Known rows, with every step that occurs
lipud befu sidav: [ 50  16  -5  -7   1  -9  -7   2  -6  -4 -19  10  -8 -12   4  13 -32   5
   1 -18  -9  -3]
gubu lebose befu sidav: [ 51  13 -16   8 -17  22   3  -5   3  -3  -5  11 -23   4   8   6 -20   8
 -36 -13 -21  -1]
zofipet gubu lebose befu lipud zoga: [  5  11  -3  -3 -12  39  28 -22   7 -14  15  14  -2 -18   5  -7  10  -8
 -28   2  -9  25]
gubu lebose: [ 16  -1 -10   5 -20  -9   7  15   3  16  -7   6  -1  -8   3   1  -4  -1
 -28  -8 -25  -5]
sidav befu lebose gubu: [  3  13  11   7 -23  -5  -4  -3   5  -7   0  -5   3  29 -14   7 -33  -1
  -9 -11 -34   2]
lipud zoga lebose befu: [-17  22  -8  -7 -15 -41  11 -37  12  -9 -35 -14   7 -16 -37  -8 -16  -2
 -32  17 -26 -21]
befu lebose gubu: [  3  18   5   7 -21 -14  13   1   7  17  -8   3   8  21 -22  14 -27 -23
 -17 -23 -33 -16]
zofipet gubu sidav: [ 41   5  -1 -11 -13  -1   6  25 -23  14  -4   7  26 -31   7  14  -5  10
 -17 -30  12  -7]
lebose befu sidav gubu: [ 52  19 -14  -2 -14  20  20   6  -3  -3 -21   6 -13 -21   3  -4 -34  31
 -42 -26 -21   4]
gubu sidav befu: [ 34  -2   3  -7 -11   1 -10   5  -5  -5  -2 -16  16   1   6  -2 -18  24
 -12  -8  -3  12]
zofipet gubu: [ 26   7   5  -8 -22 -23  14  28 -22  14 -16  13  17 -38  -2  17  -9  11
 -25 -20 -14 -16]
zofipet gubu lebose befu: [ 22  -1 -10  -3 -22   8  -1   9  -1 -15  -3  12   5 -23   5  18   2   8
 -43  -8 -16  -4]
befu lebose gubu sidav: [ 17  17   1   7 -16  13   6  -1   5  18   1  -1  19  24 -19  11 -24 -28
  -9 -37  -7  -5]
gubu lebose befu lipud: [ 11   1  -9   0 -19  22  15  -9  17  -8   0   2 -15  12  18  -2   9   8
 -42  -4 -16   4]
sidav befu lipud zoga lebose: [-18  20   7  -4 -13 -18  14 -32  18  -3  -9 -27  -7  -5   3 -30  -1  16
   0  23 -18  21]
lebose gubu: [ 14  11  14  -6 -18 -18   7  15  -6  16 -19  17  15  19 -24  10 -21  13
 -22 -27 -37 -20]
sidav gubu: [ 16   3  -4  -3 -17 -12  29  26  -2  13 -21  -1   9 -29  -7  -9 -19  25
 -32 -20 -26  -1]
zofipet gubu sidav befu lipud: [ 33   2   9 -10 -13  30  -1  10  -7  -5  19  -7  11 -10  37  -2   5  31
  -4 -21  20  32]
zoga lebose gubu sidav befu: [  7  15   3 -10 -15 -11 -37  -7  12  -6 -12 -24  18  24  -4  -7 -14  31
   2 -18  -7   2]

Rows
[ 47  13 -17  11 -14  31  20  28   0  18   0   5 -16 -23  21 -20 -16  14
 -17 -29 -19  21] : befu sidav gubu lebose
[  3  11  -7   3  -5 -22   3 -10  13 -12 -12  -8   7 -11 -11  19 -25 -30
  -6   1 -14 -11] : lipud befu lebose
[-23  27  18  -8 -12  -8   3 -34  22  -3  -5 -15   1  25 -13 -30  -7  20
   4   5 -26  21] : sidav befu lipud zoga lebose gubu
[ 23   6  18  -9  -9  38 -10  -2   7   1  11  -5  10  41  12  -8  -9  32
   0 -29  -2  29] : lebose gubu sidav befu lipud
[  6  17   5 -11 -13  12 -23 -11  18  -3  -1 -23   3  34  15 -20   1  33
   4 -20   3  17] : zoga lebose gubu sidav befu lipud
[  2  12  16  -4  -9   7  28 -23   3   0   3  -8  -1   1  -1 -20 -10  12
  -4  13 -23  30] : sidav befu lipud zoga
[-24  33  13  -6 -11 -15  20 -24  17  18 -18  -1   1  17 -21 -23  -3  -2
  -1  -9 -25  -3] : befu lipud zoga lebose gubu
[  7  21  -2 -10 -14 -18 -18   2   8  16 -24 -10  18  15 -14  -3  -9  13
  -9 -29  -6 -19] : zoga lebose gubu sidav
[  4   1 -16   0 -16  45  25  -4  25 -14   5  -3 -10  -5  21 -19   5  23
 -45 -12 -17  24] : sidav gubu lebose befu lipud
[ 13  -2 -13   4 -20   1   1  -5  10 -11 -10   5   0  -1  -5   7  -6   3
 -49   2 -25 -11] : gubu lebose befu
[ -2  21   2  -8  -7   7   5 -36  17   0   3 -32   6  -2   9 -32   0   9
   9  11   8  30] : gubu sidav befu lipud zoga lebose
[ 23  39 -11  -6 -13 -18  13 -37   7   1 -33  -6 -17 -16 -20 -10 -28   1
 -22   3 -18 -11] : lipud zoga lebose befu sidav
[  9   7   1  12 -24 -18   7  -6   2  -3  -2 -19  -5  -2  -1   7 -25  -5
 -15   8 -25   4] : sidav befu lebose
[ 28   1   5  -9  -9  25   2  -3   4   1   8 -17   6  12  28 -11  -4  29
  -7 -10   7  26] : gubu sidav befu lipud
[ 15   3  11  -4 -18  -3  10  -1   4   2  -2 -11  -5   8  25  -7  -3  34
 -18  -3 -17  17] : sidav befu lipud
[ 28   5  15 -12 -12  15 -20   4  -3  -6   2  -2  21  30 -10   1 -25  29
  -6 -28 -13  13] : lebose gubu sidav befu
[ 11  15  23  -7  -2  48   6 -26   9  -4  18   1  15  38  -8 -22 -17  11
  10 -16  -8  41] : lebose gubu sidav befu lipud zoga
[ 45  19 -11  -8   4  14   4  14  -1 -13 -16   4  -6 -30   8  -7 -34  19
   1 -26 -10  15] : lipud befu sidav gubu
[  2  16   9  -9  -9  11  38 -38  10  -5 -13   4  -1  -1 -15  -8 -12   1
 -36   7 -20   5] : lebose befu lipud zoga
[ 30   8  -2   6 -20  14  -5   5 -11  -7  18 -15  17 -21  15  12 -14  -7
  -3 -15  13  18] : zofipet gubu sidav befu lebose
[ 12  -3 -11   4 -18  11  19  25   7   9  -3   1   5 -26   7 -16  -4  11
 -30 -15 -26  17] : sidav gubu lebose
[ -6   9  -3   2 -10  35  31 -38  19 -10   6   3  -6   4  -6 -16   3 -11
 -31   9 -20  18] : gubu lebose befu lipud zoga
